Known rows, with every way that one mark hangs from another:
K482(K473(K285 K588(K924))): [ 42   0  16 -21 -39   0  14  -8  18  17  27   7   2 -12  -2  33 -37  -6
  27  -1]
K285(K473(K482)): [ 11  -5  20   3 -30 -20   2   0  -4  11  14  -3   4 -11  21  32 -20 -23
  16  22]
K588(K924(K285(K473))): [ 15   0   8  -5 -54 -32  -3 -15  -6  12   2  17   7  -4  16  31 -19 -14
   7  21]
K473(K188 K285 K482 K588): [ 34  -3  32 -15 -35   4  23  12  39   8  58  -5 -24 -26   0  30 -35   1
  31  -8]
K482(K473(K188 K285)): [ 40   5  20 -14 -22   4  29   4  15   2  20 -11  -8 -19  11  17 -42  -9
  28 -13]
K188(K473(K285) K924): [ 27  -7  -7 -10 -48  12  29   6   2  12  17 -10  -1  -6   3  44 -33 -15
  52  -7]
K924(K285(K473(K188 K482 K588))): [ 33  -1  33 -12 -54 -19  20  -6  18  15  49  -2 -23 -23  15  33 -33 -14
   9   4]
K588(K924(K285)): [ 13   2   3  -1 -44 -14   7  -7   0  10   1  17   2  -9   5   8 -11  -9
  11  15]
K301(K924): [  9  16  23  17 -19  -9  -1  13  -3   2  -8  17  15  -8  17   7 -18  -4
  11   1]
K301(K924(K285(K473(K588)))): [ 32  14  29   1 -53 -31  -1  -6  -5  12  15  21   3  -5  26  28 -35 -16
  -3  -2]
K285(K473(K188 K482) K924(K588)): [  7   6  40  -9 -34 -46  -6   6  19  17  29  -3 -12 -20  20  52 -27  -5
  -1  11]
K285(K473): [  6   3  19   3 -27 -27   2  -8  -9   4  -2   0  12  -1  17  28 -19 -12
   8  11]
K301(K924(K588)): [  1  21  20   7 -32 -21   1   9   4  17  -6  10  15 -12  17   9 -15  -7
 -12  -3]
K924(K285(K473)): [ 18   2  13  -2 -44 -32   9 -13 -14   3   4   2   0  -4  21  19 -25 -27
   2   9]
K473(K188 K285(K924) K482 K588): [ 34   2  43 -14 -27 -15   7  16  38   1  61   5 -28 -21   0  46 -41   4
  32  -8]
K473(K482 K588(K924)): [ 14  -4  19  -5 -36  -2   4   2  23  22  32  13   1 -19  -3  30 -11   0
  21  20]
K285(K473(K188(K924(K588)) K482)): [  8  -4  25  -8 -55 -21  19   8  16  32  23 -10 -14 -30  14  52 -29  -3
  14   9]
K924(K285 K588): [  4  10   6  -8 -43 -25  20 -11   3  13   6  -8  -4 -15  10  -2 -12 -25
 -11  -2]
K301(K924(K285(K473) K588)): [ 14  18  18  -1 -58 -46  -1  -5  -7  20   0  11   6  -8  36  21 -28 -25
 -20   0]
K188(K473 K924): [ 12  -4  -4  -1 -37  13  28   2  -7  17   4  -9   6  -8   2  34 -18 -10
  39   2]
K142(K924(K285(K473) K588)): [ 19  11  23   1 -47 -42  17 -17 -10  18   1  -4  15 -11  12  19 -30 -28
 -27   4]
K188(K473(K285(K924) K482 K588)): [ 37  -3  19 -19 -34  -5   9   6  22   9  57  -4 -14  -8   7  56 -37 -21
  41   0]
K473(K188 K482 K588(K924)): [ 19  -3  32  -7 -37   4   9   7  36  21  42  13  -9 -28  -5  32 -15  19
  22  12]
K588(K924(K285(K473(K188 K482)))): [ 26  -6  18  -7 -58 -20   4  -1  13  19  26  12 -13 -22  21  35 -25  -7
  17  24]

Rows:
[ 20   1  37  -5 -26   5  21   7  31  11  43  -2 -18 -28  -1  21 -20   6
  20   1] | K473(K188 K482 K588)
[ 22  -5  37 -11 -48 -14   1   1  28  25  41  13  -4 -22   5  55 -24  13
  16  18] | K285(K473(K188 K482 K588(K924)))
[ 17   1  21 -14 -58 -33  19  -5  16  23  31 -12 -18 -28  22  27 -26 -22
  -7   8] | K924(K285(K473(K188 K482)) K588)
[ 23  -4  12  -9 -33  13  24  -2  16  18  41 -14  -1 -14   5  31 -14 -20
  27   7] | K188(K473(K482 K588))
[ 36 -10   1 -12 -63  15  39  -2   5  27  43  -6 -19 -22   4  34 -27 -27
  41   5] | K188(K473(K482 K588) K924(K285))
[  8   9  21 -14 -29 -40  -2   3  13   5  18  -1  -5  -6   7  34 -29 -12
   6  -7] | K473(K285(K924(K588)))
[ 22   1  14  -9 -49 -13  10 -11  10  14  19  17  -2 -10  -4  16 -14  -3
   8   8] | K473(K588(K924(K285)))
[ 27 -10  15 -12 -47  -1   5   5  31  18  47  12  -6 -20  -4  37 -27  -5
  34  12] | K473(K285 K482 K588(K924))
[ 21 -12 -10 -19 -60   4  32  10  17  32  36 -21 -10 -22   8  49 -30 -30
  41   1] | K188(K473(K285 K482) K924(K588))
[ 25  -6  13  -9 -52  -6  10  -4  17  20  36  15  -9 -20   0  19 -15 -12
  17  19] | K473(K482 K588(K924(K285)))
[ 33   8  12 -17 -53  -6  44  -6   4  29  11 -11 -18 -34   5  14 -33 -12
   9 -14] | K482(K473(K188(K924(K285 K588))))
[ 26  -4  21  -7 -28   4  20  18  29   3  37  -6 -18 -24  10  22 -32  -6
  35  -1] | K473(K188 K285 K482)
[ 15  13  18   4 -36 -23  25 -11  -2  14   0  -2  10 -18   1   0 -21 -23
 -21  -4] | K142(K924(K285 K588))
[ 11  20  15   4 -46 -28   8   4   0  16  -2  12   3 -15  22  -2 -18 -20
 -14  -4] | K301(K924(K285 K588))
[ 27  12  20 -20 -23 -33   8  -3   6  10  14  -7  -4 -12  11  30 -40 -24
   9  -8] | K482(K473(K285(K924(K588))))
[ 12  13  32 -16 -28 -33   4   8  27   3  27  -1 -15 -14   5  38 -34   6
   5 -17] | K473(K188 K285(K924(K588)))
[ 22  -9   8 -10 -44  14  12  -3  22  27  39   3   7 -15   1  43  -9  -8
  29  20] | K188(K473(K482 K588(K924)))
[ 15   0 -12 -15 -65  -4  37  -8  -4  30  11 -16  -5 -14   8  27 -18 -26
  14  -5] | K188(K473 K924(K285 K588))
[ 20  11  53  -8 -27 -38  -5  -3  13   1  30   9  -8  -6   8  58 -34  15
   5  -4] | K285(K473(K188 K588) K924)
[ 36   5  36   2 -41 -26  18 -18  -7   8  18   6  10  -7   3  26 -37 -19
 -10  -1] | K142(K924(K285(K473(K588))))
[ 22   8  19 -13 -37   0  37   3  10  29   6 -12  -8 -31   2  25 -31   3
  13 -10] | K482(K473(K188(K924(K588))))
[ 24   3  24 -12 -49 -30  13 -19  -2   8  23   2  -4  -5  12  27 -28 -20
  -1   0] | K924(K285(K473(K588)))
[ 35  -7   2 -18 -53  14  33   1  14  17  37  -9  -7  -7  -5  53 -37  -9
  48 -16] | K188(K473(K285 K588) K924)
[ 31  -8   1 -16 -60   8  19  -9  17  27  44   3  -5 -17   6  31 -14 -22
  26  17] | K188(K473(K482 K588(K924(K285))))
[ 21  18  29  -3 -58 -40   7   1   8  19   8   9  -4 -15  34  25 -32  -9
 -18 -10] | K301(K924(K285(K473(K188)) K588))
[  3  -1  -3  -9 -49   1  30  -2   3  30   6 -16   7 -12   2  36 -15 -12
  18  -3] | K188(K473 K924(K588))
[ 47   2  28 -25 -38   7  22  -1  33  19  38   7  -7 -20  -3  38 -40  12
  28 -10] | K482(K473(K188 K285 K588(K924)))
[ 39   4  12 -17 -44  -6  18 -20   2  20  18  12   1 -15   1  14 -25 -14
  11   6] | K482(K473(K588(K924(K285))))
[ 20  -8  24   1 -45  -9  17  13   7  19  22  -1 -12 -24  13  50 -33   1
  37  13] | K285(K473(K188(K924) K482))
[ 28   7  18  10 -49 -28  -3   8  -9  13  10  17   0 -13  39  21 -31 -33
  11  16] | K301(K924(K285(K473(K482))))
